What can hang from each mark:
R: B
B: A E T
F: U
E: B G
G: D E
A: B
C: T
U: F H X
M: D K
T: B C H S
K: M
H: T
D: G
S: T
X: U

Every row comes from one small tree of marks. The marks that hang from a mark follow it in brackets, in alphabetical order. Every link used is in the known rows. Which tree was each row made from?
In the rows, 128 means zero.
Known rows:
C[T[B[A] S]]: [119 143 193 115 161 167 116 124 172 128 160 113 105 133 114 111 126 123
 129 102 159 175 146 129  97 146 135 156  79 147 207 115 122 130 107 118
 144 134 119 119 159 131 102 116 112]
R[B[E T[H]]]: [104  94 145 138 156 129 111 116 134 114 134 143 193  96 135 119 135 158
  89 121  84 151 144 113 108  72 101 114 136 142 105 158 105 135 177 134
 142 109 118 171 121 168 125 172 124]
G[E]: [152 139 121 124 133 145 163 135 108 139 105 162 126 111 157 136 113 154
 159 152 139 154 116 120 112 133 126  42 127 117 103 142 148 143  98 141
 142 111 139 144  95 128 146 109 116]
T[B[A] H S]: [127 106 152 112 163 123  83 127 171 141 161 116 150 139 121 114 111 154
 115  87 136 163 135 133  38 101 172 117  60 162 197 136  61 141 134 149
 125  96 124 106 219 147  90 147 101]
G[D E[B]]: [130 137 107 140  69 148 156 114  81 172 165 153 150  82 144 127 144  98
 199 107 104 137 123 121 101 149 137  59 136 136 123 147 135 123  77 108
 117  89 108 137 123 129 184 117 186]
M[D]: [114 148 126 149 113 134 176 106  94 111 144 140 129 127 127 105 108 139
 120 158 129 132 108 157 141 158 140  78 149 151 145 125 161 132 110 123
 142 140 157 170 104 148 165 147 128]
A[B]: [149 124 112 151 134  91 166 128  99 101 130 104 114 112 181 138 105 142
 104 148 140 150 128 166 139 120 139 118 115 116  92 113 175 141 134  94
 135 126 155 165  84 103 167 124 126]
C[T[B H]]: [ 91 126 158 101 123 127 129  99 168 115 168 119 158 129 128 130 124 117
  96 100 159 152 160 132  84 115 126 129  69 115 180  97 127  99  81  97
 156  77 139 158 145 144 124 141 121]
R[B[A]]: [131 123 145 182 148 136 130 152  87  90 110 140 104 106 158 126 109 150
 119 161 101 157  84 132 124 114 102  93 159 154 149 124 152 161 159 151
 142 120 140  82 106 116 164 152 100]
K[M[D[G[E[B]]]]]: [ 61 145 126  88 110 167 190 142  87 114 160 144 156 103  60 118 173 173
 172 123  70 134  87 215 136 135 165  59 137 152 110 123 154 156  49 159
 144 152 118  97 133 166 129  95 128]
R[B]: [112 121 113 179 118 103 157 138  95  91 130 131 117 109 170 135  97 135
 105 143 118 163 106 141 131 115 111  89 168 129 119 131 179 142 137 122
 151 117 155 125  77 113 153 148 102]
E[B[A T[H]]]: [137 122 131 151 139 165 105  97 113 143 171 138 178  90 122 118 144 138
 128 135  61 126 141 136 110  76 136 115 126 167 167 118  55 143 133 160
 143 131 101 132 205 154 119 155 109]
H[T[S]]: [167 137 151 143 161 101 132 134 121 133 127 123 120 174 125 113 125 142
 119 134 121 189 137 121 118 138 136 140 123 116 131 127 157 161 111 116
 136 152 134 175  93  77 103 136  93]
C[T]: [115 143 143 133 115 137 174 119 133 114 139 131  99 128 142 129 117 122
 125 148 154 162 144 134 138 143 112 119 115 114 146 102 179 121  70 105
 169 115 137 176  88 120 143 127 110]
U[F H[T[B]] X]: [164 113  79  93 112 140  71 136 141 104  98  97  70 160 153 148 124  87
 114 132 185  97 144  55 124 133 112 196 178  72 140 116 150 111 149  78
  96 132 156  52  87  61 103  85 118]
T[B C H]: [ 90  99 121 131 109  88 113 122 176 102 169 135 185 132 125 148 118 119
  91  97 162 108 127 149  87 102 164 117  65 119 133 111  86  91 123 134
 129  85 153 130 184 159  93 147 146]
F[U[H[T] X]]: [189 139 102 110 104 108  86 109 161 123  46 109  62 153 165 114 109 117
 107 149 141 104 114  98 169 159 121 198 159  56 107  80 202 163 141  84
 134 116 141  82  82  31 120  80  69]
C[T[B[A] H S]]: [110 119 194 104 164 163  84 124 196 136 184 114 145 138 110 111 128 128
 118  82 147 171 154 132  64 110 147 146  47 145 217 114  78 127  92 132
 148  89 124 124 186 148  91 136 104]
E[G]: [119 146 124 130 116  87 168 154 119 138 109 131 110 154 168 132 113 132
 113 183 128 115 134 139 152 150 125 137 120 115 105 111 161 129 105 160
 134 135 152 139 115 142 134 134 117]
H[T[B C S]]: [128 107 154 126 154  90 109 140 157 119 164 128 137 175  96 130 134 110
 120  97 151 149 140 141 124 143 157 177  82 108 135 122 125 114 145 107
 127 160 148 141 135  90  71 116 140]
X[U[F H]]: [126 104  23 130  68 162 113 147 120 104  88  95  38 160 157 134  88  90
 148  94 200  97 124  96 106 119 128 133 152 117 132 147 132 147  95 118
 101 124 169  77  84 127 115 101 106]
X[U[F H[T[S]]]]: [161 103  67 130 106 160  83 154 125 126 111  92  36 203 126 124 106  98
 155  71 172 134 141  67 113 125 139 183 142 104 140 158 125 178  96 101
  96 146 167  96  58  82  72  91  89]
A[B[E]]: [135 114 151 126 154  92 176 116 108 112  91  92 117 112 131 140 142 161
  95 144 123 152 143 154 131 124 125 128 127 121  91 142 174 139 183 102
 134 138 129 179  79 115 171 131 170]
C[T[B H S]]: [ 85 119 163  96 132 121 113 112 198 129 199 108 153 143 127 118 120 113
  94  75 162 177 170 144  60 113 170 146  40 124 190 122 102 120  79  97
 153  73 141 171 155 146  84 133 108]
U[F H[T] X]: [184 116  62 125 104 143  82 155 128 107  84 122  47 157 159 132 125 103
 132 162 161  99 137  57 150 127 102 184 205  66 100 114 150 131 123 100
 103 133 176  69  49  55 117  89  90]
S[T]: [161 161 107 140 126  81 179 113  89 132 122 107 123 138 136 150 105 111
 149 141 150 145 135 146 135 118 124  98 160 111 125 106 161 137 130 101
 131 139 139 155  94 113 153 148  99]
T[B[E] C H S]: [ 83  84 156 105 152  82 102 119 207 143 148 122 182 152  79 130 142 143
  89  69 150 142 153 154  52 101 176 148  44 127 141 164  51 108 168 154
 117 101 113 154 193 176  65 141 165]
M[D[G] K]: [124 174 154 129 115 123 166  94 136 115 129 105 146 145  81 111 143 170
 122 167 124 105  67 177 171 143 124  59 155 173 132 131 158 109 101 139
 146 128 158 135 138 155 137 146 100]
G[D E]: [143 145 113 123  96 146 140 133 108 147 138 179 137  95 149 121 110 120
 196 116 138 138 114  94 105 159 121  47 115 121 103 156 146 104  65 105
 123  85 123 150 111 130 191 132 164]
H[T[C]]: [152 119 134 159 131  98 153 144 115  97 123 167 131 149 120 147 139 119
 125 151 121 131 115 123 173 134 111 140 135  97  96  98 150 122 126 137
 141 147 144 153  94  90 115 130 141]
S[T[B[A]]]: [163 159 145 121 157 113 148 111  98 136 116  98 122 129 120 162 123 101
 158 118 140 135 125 137 119 127 113 112 127 134 188  97 129 118 174 107
 123 151 120  99 154 122 153 141 118]
U[F]: [121 137  90 140 102 133 133 131 100 101 104 134  98 136 150 129  98 126
 130 136 174 138 131 113 122 111 136  82 169 128 112 117 134 139 115 109
 122 142 153 135  85 118 127 145 113]
M[K]: [151 166 156 169  95 104 164 107 147 124  95 120 119 117 147 133 129 149
 115 186 138 120 105 133 130 108 117  58 139 131 149 155 154 117 109 127
 150 111 157 150 109 121 162 147  96]
K[M[D[G]]]: [ 63 147 114  88 129 123 197 134 115  76 142 151 151 136  70 112 140 195
 121 134  97 135 100 212 150 153 158  84 131 171 122  92 191 145  61 150
 139 165 139 103 133 161 123 134 101]
D[G]: [144 145 112  97 147  94 179 113 121 105 104 125 135 164 110 119 128 167
 101 129 131 155 107 163 140 129 131  84 141 148 108  82 174 138 103 125
 142 140 135 119 148 132  93 134 114]
E[B[T] G[D]]: [ 96 153 106 151  68 127 140 108  99 165 189 131 172 112 153 127 134  67
 133 147  83  80 157 128 178 165 127 166 143 145 111 142 125  80  94 127
 128 136 100 165 163 150 160 135 166]
F[U[H]]: [140 146  95 120 110 115 117 123 164 121  66 104  64 146 162  96  80 122
 117 120 153 126 115 144 152 144 145 146 142 108 119  98 172 174 108 101
 132 106 127 108 105  90 118 106  87]

Write each row's tree:
[163  95  52 131  80 130  63 179 145  98 114 138  67 161 140 147 125  91
 138 146 166  68 115  66 180 125 117 214 190  52  79 110 115 111 122 122
  97 129 178  60  70  72  98  78 118] => U[F H[T[C]] X]
[140 135 105  91 124 137 175 118  88 146 127 112 145 133 118 130 153 153
 162 124 108 153  97 174 125 118 143  70 144 141  94 116 136 162  90 145
 146 125 107 109 148 134 100  97 130] => D[G[E[B]]]
[171 142 115  85 118 108  80 101 174 122  61  86  81 159 163 127 115 106
  99 119 165 103 119 103 144 156 125 216 139  59 134  87 188 127 160  61
 122 127 126  63 111  37 104  73  92] => F[U[H[T[B]] X]]
[129  97  78 118 129 145  79 176 137  83 133 111  82 173 121 146 127  59
 127  90 171  91 135  95 170 120 126 200 161  89 112 114 114 109 138 107
  93 142 154  72  97  80  81  94 161] => U[F H[T[B C]]]
[ 94 141 106 150  48  93 156 113  87 159 162 123 144 122 156 137 134  86
 142 142  97  96 120 144 144 176 135 148 132 137 121 129 153  99  91 131
 116 113 117 136 141 127 178 140 170] => E[B G[D]]
[164  99  57 132  93 164 101 149  86 106  81 101  37 180 133 143 115  96
 147  99 167 110 128  64 132 124 113 162 164  93 124 125 157 159 100 103
 111 140 163  91  61  86 108 108 105] => X[U[F H[T]]]
[100 115 153 111 140  83 166 117 151 127  94 124 154 135  87 150 151 135
 101 115 168 116 133 152 116 144 131 136  96 131 136 129 122  99 186 144
 127 135 111 138 140 155 107 126 197] => T[B[E] C]
[ 94 107 104 183 123 132 131 150 135  70 171 160 154  86 152 129  98 109
 108 148 115 112 112 133 173  98 119 140 159 132  82 143 124 112 144 139
 146 138 152 152 106 149 122 145 125] => R[B[T[C]]]
[137 116 142 153 151 154  79 109 149 159 199 127 166 107 111  90 129 141
 127 112  62 139 150 149  87  83 157 136 100 176 177 152  29 158 124 158
 132 137  96 142 213 147  86 151  83] => E[B[A T[H S]]]
[153 138 139 138 102 182 119 115  76 173 154 161 136  63 125 127 146 113
 216 110  86 130  90 112 106 158 114  62 142 150 146 142 102 130  99 140
 117 104  84 103 149 127 194 124 182] => G[D E[B[A]]]
[110 134 156 114 116  80 146 127 113 151 115 116 139 117 161 146 145 124
 111 136 115 112 152 132 164 174 120 170 106 108  61 145 179  86 147 111
 104 113 119 171  94 129 206 133 210] => A[B[E[G[D]]]]
[108 143 196  85 141 122 119 125 125 170  88 133 144 129 113 142 157 126
 136 111 109  89 143  98 136 194 103 145 100 155 156 128 134  86 167 143
  99 112  76  96 177 159 181 140 221] => T[B[A E[G[D]]]]
[121 148 180 109 141 124 128 128 109 176  71 161 130 126 123 135 154 138
 150 142 100  99 134  86 151 190  90 135 121 152 126 137 135 107 143 173
 113 115  86 111 155 153 194 157 190] => B[A E[G[D]]]
[157 134 143 153 132 178 142 132  67 166 116 142 116  85 133 128 145 148
 183 151  84 139 107 129 108 134 132  67 146 139 149 129  98 174 124 165
 134 125 101  91 137 124 151 109 139] => G[E[B[A]]]
[105 122 117 167 142 135 120 141 137 108 187 131 141 116 158 102  88 134
 104 136 113 168 137 140 128 100 133 135 144 138 116 162 136 144 148 112
 140 148 141 167 101 126 105 150  74] => R[B[T[S]]]
[ 74 152 131  70 150 172 183 152 101 106 138 174 144 121  80 114 152 198
 165 125 105 143  93 183 142 153 153  40 128 157  89 112 172 159  40 158
 143 145 131 104 119 174 129 107 115] => K[M[D[G[E]]]]
[138 133 164 110 170 102 142 125 114 146  94 109 146 124  63 177 158 110
 154 105 144 102 125 135 135 124  99 149 116 126 162 114  93  98 227 137
 103 164  93  99 162 152 133 133 178] => S[T[B[A E] C]]
[158 156 183 100 185 111 158 107  86 161  76  92 132 129  79 162 159 131
 152 109 133 134 141 119 110 132  94 116 132 136 185 116 128 127 221 125
 114 160  83 117 148 143 156 143 156] => S[T[B[A E]]]
[165 125  85 125 132 162  92 165  97 106 100 113  49 174 137 128 118  97
 140 132 147 118 136  67 166 125 107 153 196  90 103 105 153 158 111 108
 104 135 148  97  57  56 115 121 119] => U[F H[T]]
[152 121  32 115  72 151  93 153 148 106 100 119  44 137 176 128  94 108
 124 157 187  82 127  83 126 118 126 157 188  92 119 130 133 124 116 120
 103 108 170  56  88 101 115  94  88] => U[F H X]
[154 146 135 144 122 209 113 113  88 167 171 168 166  46 129 116 147 103
 212 121  74 114 126  95 132 143 104  82 142 160 146 160  78 119  97 136
 115 123  88 127 168 146 184 121 173] => G[D E[B[A T]]]
[151 136 132 164 140 166 146 108  89 143 141 130 135  97 122 115 142 126
 137 160  76 134 136 146 140 117 122 120 164 177 162 121  95 148 151 148
 143 171  98 132 166 132 134 132 123] => E[B[A T]]
[ 99 108 106 175 103 122 130 126 155 132 206 125 164 113 106 112 121 105
 123 123 117 120 136 177 129  97 175 170 118 154 117 161  69 130 128 140
 130 168 116 174 159 143  71 122 121] => E[B[T[C S]]]
[105 149 152 104 101  90 148 121 109 162  96 146 134 143 130 137 142 126
 127 145 115 102 148 108 151 186 105 134 115 123 104 137 172  89 124 138
 110 115  99 164 120 155 186 154 195] => B[E[G[D]]]
[134 158 149  95 159  80 189  95  98 151  86  77 141 135  92 169 152 105
 135 108 158 139 160 139 114 130 114 118 126 121 156 120 157 110 206  88
 117 148  97 148 121 140 141 151 154] => S[T[B[E]]]
[112 146 138 147  95 153 117 114  98 166 175 144 153 101 142 120 145  86
 158 151  59  75 137 114 181 166 110 172 141 162 140 131  96  94 111 149
 120 145  90 118 191 151 174 133 161] => E[B[A T] G[D]]
[131 111 154 116 172 115 126 101 141 129 131 119 174  93 133 124 145 161
  80 128 102 130 181 131 126  72 126 138  97 126  87 165 104 120 166 107
 135 119 122 219 132 160 145 151 152] => A[B[E T[H]]]
[125 114 176 151 170 139 144 140  85 113  72 141 110  98 130 132 149 176
 120 152  89 164 100 111 120 119  83  95 166 153 137 142 144 160 213 161
 137 132  99  93 103 129 167 159 144] => R[B[A E]]
[124 124 172 157 190 170 125 135 101 121  80 145 140  80 124 122 143 163
 120 154  77 143 128  99 149 109  82 115 177 161 128 147 117 147 212 153
 138 169  96 125 110 153 158 157 129] => R[B[A E T]]
[115 140 154 103 137 112 135 121 118 152 140 127 159  97 155 132 144 100
 116 140 101  87 166 113 195 154 106 183 109 125  54 165 152  78 159  98
 109 140 109 206 115 153 195 141 208] => A[B[E[G[D]] T]]
[171 141 137 101 174 200 132 123  95 153 136 137 151 100  98 106 165 157
 171 137  84 132 107 137 154 111 111  82 152 176 104 113  81 153 119 164
 145 153  90  98 194 145 102  96 130] => D[G[E[B[A T]]]]
[ 87  82 100 183 119 123  95 145 163  81 200 164 193  96 153 130 102 124
  98 128 102 120 119 132 136  59 122 134 119 119  86 144  87 105 134 146
 143 100 158 150 142 158 109 155 109] => R[B[T[C H]]]
[121 116 154 107 170 129 105 112 179 162 144 137 184 133  96 102 135 179
  93 100 110 159 177 112  77  82 146 122  73 146 127 181  72 141 148 145
 132 126 101 208 160 169  79 172 108] => B[E T[H S]]
[ 87 106 157 107 155  82 136 128 179 140 124 118 144 148  77 127 141 140
 104  90 163 139 146 156  89 133 168 156  71 133 139 158  96 111 180 139
 112 137 115 148 152 157  74 121 170] => T[B[E] C S]
[111 100 108 144 133 121  84 130 205 130 208 164 190 139 119 103 101 133
 115 110 128 124 152 136 110  79 173 156  72 132  99 158  42 115 101 153
 143 115 147 181 193 167  59 153  90] => B[T[C H S]]
[131 112 140 127 141 101 140 131 131  98 129 133 144 159 105 157 140  98
 113 123 142 125 126 121 150 137 122 156 107 106 135  88 155  97 149 117
 137 147 145 132 126  92 108 124 167] => H[T[B C]]
[ 77 126 164 138 136  94 160 152  93 130  78 123 112 122 165 152 137 152
  91 178 109 133 120 128 155 139 103 144 149 115  84 145 170 133 186 171
 127 132 123 126  72 146 155 141 140] => R[B[E[G]]]
[ 97 111 133 139 129  90 124 135 186 119 162 119 142 146 113 129 109 118
 103  96 177 138 131 176  95 128 180 153  71 129 146 139 104 111 131 129
 121 133 143 129 159 137  79 113 138] => T[B C S]
[174 119  73 114 112 139  50 165 154 133 112 109  43 174 148 109 110 107
 126 131 162 119 142  61 130 121 129 205 185  68 112 141 117 157 121  99
  96 144 166  79  65  52  82  88  66] => U[F H[T[S]] X]
[143 177 164 109 132 169 162 105 123 147 122 132 153 123  91 120 150 182
 178 173 133 100  53 154 155 144 112  21 140 150 107 159 141 114  77 147
 140 108 156 132 121 158 140 126 107] => M[D[G[E]] K]
[159 144  66 109  78  99 101 107 195 126  48 110  67 126 186 111  88 131
 102 143 170 100 100 132 144 144 140 171 151  86 113  98 177 153 119  99
 131 102 148  79 109  74 120  76  59] => F[U[H X]]
[122  86 153 135 156 121  72 150 212 129 182 139 165 149 107 120 112 136
 119  81 139 131 120 150  64  97 173 146  41 156 171 132  36 117 145 162
 117  97 134  97 227 154  77 147 127] => T[B[A] C H S]
[161 125 138 142 168 159  93 123 145 128 142 161 164 103 133 115 118 155
 118 145  90 122 149 109 126  86 123  94 112 158 146 120  68 132 119 155
 143 116 129 138 189 157 121 167  97] => B[A T[H]]
